What can hang from each mark
z_83: z_281
z_208: z_66 z_281
z_926: z_124 z_235 z_269
z_124: z_281 z_926
z_235: z_281 z_926
z_10: z_379 z_999
z_999: z_10 z_281
z_379: z_10
z_66: z_83
z_281: z_124 z_208
z_269: z_10 z_926

Each row was made from one small tree. The marks that hang from a mark follow it in brackets, in the order of their numbers. Every link used is in the known rows. Write each row's tree.
Known rows
z_66[z_83[z_281[z_124[z_926[z_235]] z_208]]]: [ 54   4   0 -34 -16   6  47  17  59 -18  -8 -20  27 -31  57  37   6  42
 -98   4  31   5 -23  63  36 -17  26  37  71]
z_124[z_926[z_235[z_281[z_208]] z_269]]: [  53   19  -36   -6   -5  -17   83  -30   71   42    2  -44   15    0
   54   38   27   56 -110   -4  -17    3  -15   29   67   11   22  -13
   62]
z_926[z_235[z_281] z_269[z_10]]: [  29   -7  -46   43   -8  -33   62  -35   66   43  -25  -34   33   32
   58   45    3   39 -102   35   12   10  -43   47   49  -12    4  -47
   44]
z_269[z_10[z_999[z_281]] z_926]: [  7  13 -29  23 -22 -17  23 -18  43  25  -3 -43  16  49   0  37 -15  15
 -50 -11  32   7 -34 -14  -5 -62 -48 -57  37]
z_10[z_999[z_281[z_124 z_208]]]: [ 24   0  32 -29 -15   4  51   9  12  23   0 -10   9  29   0  28  36  37
 -64 -17  17 -30 -19  -7   7 -38 -29 -13  20]
z_926[z_269]: [ 16  -2 -17  17   0 -21  12 -11  17  46  -7 -39  14  59  10  40  35  77
 -68  -3  43   6 -55  23  41  -6  -4 -12  53]
z_926[z_124[z_281[z_208]] z_235 z_269[z_10]]: [ 31 -13 -22  11  13 -22  96 -38  53  32 -15 -49  38 -31  56  49  -7  35
 -89  24   1  15  -8  64  27 -49   3  -1  51]
z_83[z_281[z_124]]: [ 22 -12  33 -31 -23 -12  15  22  18   6  -6  -6  21  47   9  15  12  74
 -69  20  50  -8 -63  35  41  -9 -20 -10  35]
z_83[z_281[z_124[z_926] z_208[z_66]]]: [ 33  -4  40 -84 -17   9  39  14  64  23  21  -6   0  -6  -7  23   0  75
 -86 -19  27 -35 -23  27  68 -22 -18  11  63]
z_10[z_379 z_999[z_281[z_124[z_926]]]]: [ 49   2  16  -8   0  35  51  31  39  32  25 -65  30  23 -17 -13  39  31
 -39 -34  19 -31 -61 -43  39  -7 -24 -10  14]
z_66[z_83[z_281]]: [ 22  12 -25   0 -24 -34 -13  27  17   5 -39 -14   4  34  31  50  -6  87
 -66  10  63  21 -66  41  10   1  -8  12  71]
z_269[z_10[z_379] z_926[z_235]]: [ 22   3 -51  27 -27 -18  52  -4  45  11   7 -72  28  69   3  29 -26  24
 -37   2  24  30 -46  16  23 -44 -12 -56  57]
z_83[z_281]: [ 21  14   4 -18 -27 -37  -4  24   6  20 -12 -21   4  52   8  30   1  94
 -59  12  53  16 -66  30  24   7 -14 -19  54]
z_235[z_281]: [ 29   1 -19  -3 -17 -50  42  -9  31  39  -8 -12  12  71  13  18  -2  87
 -66  15  16 -10 -56   6  34   7 -33 -39  49]
z_235[z_926]: [ 44  19 -19  -7  -6 -43   9 -19  27  13  19 -46  25  40   6  -6 -14  74
 -58 -12  37   6 -51   6  33 -19  -2 -27  62]
z_926[z_235]: [ 38  -5 -18  15  -6 -41  35  -2  16  29   8 -38  32  60  28  28  16  59
 -54  11  41  -1 -50  43  14  -5   2 -16  60]
z_999[z_10[z_379] z_281[z_124[z_926] z_208]]: [ 80  -6  22 -34  -7   8  48  24  45  -4  17 -45  29  35 -19  -1  17  21
 -52  -3  19 -40  -9  -9  50 -24   1 -27  39]
z_66[z_83[z_281[z_124[z_926[z_235]]]]]: [ 56  -8  -8  -5  -7   7  31  17  66 -11  -7 -31  47 -13  62  21  10  41
 -87  17  49  -4 -52  65  39  -6  18  37  65]
z_926[z_124 z_235 z_269[z_10]]: [ 28 -11 -21  57  13 -22  72 -24  49  43 -21 -64  61 -10  44  43  -5  21
 -81  35  42  17 -35  66  33 -42  16 -24  46]
z_999[z_10]: [ 47 -14  -4  14  -5 -48  11  10  19  14  21 -13  32  83   9  21  -5  58
 -44  17  48 -20 -34  25  16  -1 -14 -31  66]
z_124[z_281[z_208] z_926[z_269]]: [ 42   0 -19 -35  13  -7  44 -28  49  40  25 -43  -1   7  20  24  31  83
 -82 -33  -3   4 -24  11  53  -9  -6  20  65]
z_379[z_10[z_999[z_281[z_208[z_66[z_83]]]]]]: [  8  11 -10   2 -12 -12  23  19  53  43 -30   0 -22  17  33  47  14  41
 -81 -57  46 -27  10 -10   9 -35 -35  24  72]
z_379[z_10[z_999[z_281[z_124 z_208]]]]: [ 17  -4  46 -14 -16   0  50  19  32  22  -2   1   8  33  21   3  35  26
 -81 -33  28 -20   5 -19  25 -39 -28  -7  23]
z_269[z_926[z_124]]: [ 10   5 -14  11 -11 -30  50 -17  33  26   2 -49  39  44  -6  21 -27  55
 -42   8  34   3 -39  16  19 -43 -37 -28  62]
z_208[z_66 z_281[z_124[z_926]]]: [ 36 -42  52 -54  11 -18  21 -20  55  38   7 -20  18  21  -5  17  16  69
 -61 -11  22 -63 -63  35  88  -7 -26   0  49]
z_269[z_10 z_926]: [  6  -4 -32  10 -17 -39  20 -27  45  15   9 -34  20  71  -8  31 -38  44
 -50   0  37  21 -38  15  17 -63 -35 -55  62]
z_66[z_83]: [ 26  -7 -35  17  -2 -37   4   5  18  18 -20 -22  14  53  18  42   0  73
 -53  -3  55   5 -56  29   3 -18 -12   9  76]
z_235[z_281[z_208]]: [ 28  12 -13 -33 -25 -50  57 -10  24  33 -11  -2  -8  55   9  34  -6  87
 -77   2  -3  -3 -27   4  30  -5 -24 -39  56]
z_281[z_124[z_926[z_235]] z_208[z_66[z_83]]]: [ 49 -26  -9 -32   8   9  65 -10  83  16  16 -19  28 -14  35  39   7  33
 -86 -21  26 -45  -5  51  42 -43   2  45  89]
z_124[z_281[z_208[z_66[z_83]]] z_926[z_269]]: [ 34 -12 -46 -35  17   3  37 -29  83  45   3 -29 -13 -14  33  56  17  81
 -89 -45   7 -26 -16  24  53 -21 -18  61  99]
z_66[z_83[z_281[z_124 z_208]]]: [ 20  -2  10 -43 -28  -7  20  24  23 -15 -34  12   0  12  26  52   1  69
 -84   8  40   6 -32  47  23 -28  -5  22  61]

Which tree is each row?
[ 61   7 -32   7  -4 -37  68 -16  68  37  18 -43  39  29  44   5   3  59
 -79  12   5 -11 -46  22  48  17   0 -23  60]  z_124[z_926[z_235[z_281]]]
[ 12 -17 -34 -13  14  -5  66 -27  59  50 -32 -23   3 -24  36  69   1  76
 -84 -11  16 -29 -13  43  34 -37 -32  55  86]  z_926[z_124[z_281[z_208[z_66[z_83]]]] z_269]
[  35   -2  -24  -49  -17  -15   63  -34   90    4  -14    9    8   -5
   30   22  -31   62 -106  -11   -2  -49  -11   16   62  -43  -27    4
   79]  z_235[z_281[z_124 z_208[z_66[z_83]]] z_926]
[ 61   1 -11  17 -17 -30   8  30  10  16 -11 -51  22  88 -13  18  15  44
 -30  18  50 -24 -45  -2  20   2 -12 -48  41]  z_999[z_10[z_379] z_281]
[ 60 -11  24 -27 -21  -4  41  27  16  -7  -7 -26  20  65 -18  19  20  26
 -47  13  25 -40 -12   3  33 -27 -10 -38  31]  z_999[z_10[z_379] z_281[z_124 z_208]]
[  26  -24   -8  -32   13   29   45  -19   84   33    2  -18   10  -15
   14   50   25   52 -100  -36   26  -40  -11   31   70  -42   -3   49
   82]  z_281[z_124[z_926[z_269]] z_208[z_66[z_83]]]
[ 11   4 -28  22 -15 -17  65  -2  42  22  -4 -75  34  37 -28  18 -54  34
 -29   5  27  27 -47  -2  26 -62 -36 -55  47]  z_269[z_10[z_379] z_926[z_124]]
[ 83 -16  16  -4  -1   9  31  25  50   3  19 -56  50  52 -14 -16  21  19
 -43  10  39 -48 -40  -8  53 -10  -7 -28  31]  z_999[z_10[z_379] z_281[z_124[z_926]]]
[ 30  -4 -16  47  10 -17  69 -15  31  48 -15 -65  55   6  44  39  25  44
 -74  27  37   1 -40  60  35 -10  16  -2  50]  z_926[z_124 z_235 z_269]
[ 46  -6  11   1   3  31  54  23  55  27  20 -65  36   7 -16  -9   9  10
 -46 -26  22 -15 -54 -34  35 -38 -22 -32   9]  z_269[z_10[z_379 z_999[z_281[z_124[z_926]]]]]
[ 14   6 -20  42   0  -4  19 -11  33  52 -22 -45  16  23  19  49  28  28
 -73  -7  39   6 -43   3  16 -35 -18 -36  23]  z_926[z_269[z_10[z_999[z_281]]]]
[ 18  -3  26 -45 -20  30  63  31  25  44   3 -29 -11  33 -31  33  34  41
 -45 -42  10 -55 -27 -29  33 -29 -46 -10  28]  z_10[z_379 z_999[z_281[z_124 z_208[z_66]]]]
[ 19 -14 -20 -19 -35 -20 102 -44  83  -5  -1  -5  31  38  36  36 -34  11
 -96  28 -18  -3   3  35  42 -68 -26 -57  48]  z_269[z_10 z_926[z_235[z_281[z_124 z_208]]]]
[ 51   8 -22 -39 -10 -30  85 -21  83  51  21 -24   7   8  31  31  -5  64
 -91 -13 -11 -38  -9  24  58  -1  -9 -14  81]  z_124[z_926[z_235[z_281[z_208[z_66]]]]]
[ 12  14  14 -62 -33 -30  14  20  22  35  -9  -2 -27  31  -6  56  -5  98
 -73 -12  36 -11 -30  31  35 -11 -24 -10  73]  z_83[z_281[z_208[z_66]]]
[ 39  12 -12  -3 -15 -47 114 -15  40  34 -18 -28  33   1  44  35 -16  55
 -85  31  -8  -7 -14  40  26 -10  -4 -27  53]  z_926[z_124 z_235[z_281[z_208]]]
[ 27   8  24 -31 -23  23  61  34   4  22  -3 -36   0  38 -22  22  38  37
 -44 -31   7 -21 -34 -33  17 -23 -26 -18  13]  z_10[z_379 z_999[z_281[z_124 z_208]]]
[ 26 -12 -34  45   3 -25  36 -26  43  37 -10 -50  38  33  42  50  13  34
 -82  20  42  20 -41  58  34 -30  18 -31  50]  z_926[z_235 z_269[z_10]]
[ 21 -18 -22 -33  10 -26  67 -15  50  36 -19 -11   5 -13  23  52 -26  80
 -62 -10  19 -35 -14  38  12 -44 -46  46  90]  z_926[z_124[z_281[z_208[z_66[z_83]]]]]
[ 10  13  19 -15 -17 -17  34  17  43  58  -5  -7 -22  35  11  28  20  47
 -75 -54  35 -32  10 -22  23 -29 -41  -8  54]  z_379[z_10[z_999[z_281[z_208[z_66]]]]]
[  31   14  -22   14   -8  -25  112  -26   49   47  -32  -39   30  -10
   57   51   12   52 -105   31  -12   -1  -12   47   48   -5    9  -18
   49]  z_926[z_124 z_235[z_281[z_208]] z_269]
[ 18  22  17  -1 -18 -25  31  21  21  36  -9 -13 -10  38  21  16  26  43
 -73 -43  31   3   2 -26   8 -23 -23 -16  39]  z_379[z_10[z_999[z_281[z_208]]]]
[ 49   7 -14 -10  12 -40  54 -33  42  16  18 -55  46  -8  25 -21 -32  76
 -55   7  16  -7 -48  15  30 -27 -23   0  54]  z_235[z_926[z_124[z_281]]]
[ 10  -9  42 -77 -30  -5  32  18  34  20  -3  13  -9  25  -6  42   3  79
 -80  -2  35 -34 -26  37  52 -26 -29  -1  57]  z_83[z_281[z_124 z_208[z_66]]]
[ 28  22 -11  13 -17  -3  27  37  -3  44  -5 -60   3  59 -16  20  32  55
 -25 -28  30  -5 -66 -37   5   5 -30 -30  23]  z_10[z_379 z_999[z_281]]
[  24   -3   29  -67  -11   31   35    2   73   36    9  -19   -2  -17
    7   39   28   69 -106  -21   24  -29  -21   33   92  -16   -4   19
   60]  z_83[z_281[z_124[z_926[z_269]] z_208[z_66]]]
[  23   29  -45   31   -7  -14   53  -36   76   35    7  -37   20   -5
   47   15  -21   45 -101  -13  -10   15  -42  -13   52  -15  -14  -49
   38]  z_235[z_281 z_926[z_269[z_10[z_999]]]]
[ 41  -7  38   7   6  14  40  16  67  31  24 -28  39  20  24 -33  36  19
 -76 -38  41 -30 -21 -29  47 -22 -25   3  23]  z_379[z_10[z_999[z_281[z_124[z_926]]]]]
[ 13 -15  -3 -31  11  -9  76 -29  48  64  -5 -28   4  -8  14  50   9  83
 -78  -9   6 -35 -14  32  49 -30 -35  24  68]  z_926[z_124[z_281[z_208[z_66]]] z_269]
[ 10  13 -49  39 -27   2  68  12  43  20  28 -68  24  52  14  32 -21  13
 -30 -24   8  29 -44 -10   6 -31 -25 -48  49]  z_269[z_10[z_379 z_999] z_926[z_235]]
[ 49 -43  40 -36  10 -16  40 -23  64  36   9 -30  35  10  28  21  24  46
 -69   1  18 -63 -55  62  84  -1  -4   5  53]  z_208[z_66 z_281[z_124[z_926[z_235]]]]
[ 47 -17  -4 -19  -7  15  33  14  89  10  -2 -22  37 -17  53  32   5  45
 -89   6  51 -36 -45  66  54 -11   1  45  79]  z_208[z_66[z_83[z_281[z_124[z_926[z_235]]]]]]
[  8 -14 -16  36  20   0  77 -18  49  54   6 -43  38 -21  40  31  -6  44
 -65  -2   9   6 -44  13  18 -31 -39   2  33]  z_926[z_124[z_281] z_269[z_10[z_999]]]
[ 27 -44  11 -19  19   8   9 -29  77  38 -31 -25  15  -9  31  52  37  58
 -89 -14  29 -51 -61  53  97 -10  -6  40  63]  z_208[z_66[z_83] z_281[z_124[z_926[z_269]]]]
[ 42   2 -18  25  -5 -47  98 -15  44  40 -17 -37  53  18  47  18 -13  55
 -74  45  12 -15 -44  42  29   2 -12 -28  49]  z_926[z_124 z_235[z_281]]
[ 14   3 -25 -14 -23 -24 -11  23  39  26 -33  -6  -7  30  21  61 -10  90
 -68   0  67 -14 -59  46  25  -6 -26  21  86]  z_208[z_66[z_83[z_281]]]
[ 14 -31   2 -41  -5  -6  40  -2  45  18 -11  12   1  28   2  52  -1  59
 -72 -18  37 -44 -16  36  29 -52 -29  29  79]  z_281[z_124 z_208[z_66[z_83]]]
[ 52   0 -31 -10 -19 -17  15  28  37  15 -34 -26 -11  51  -5  63  -2  42
 -48  -9  42 -46  -8  11  15 -24 -16  -6  80]  z_999[z_10[z_379] z_281[z_208[z_66[z_83]]]]
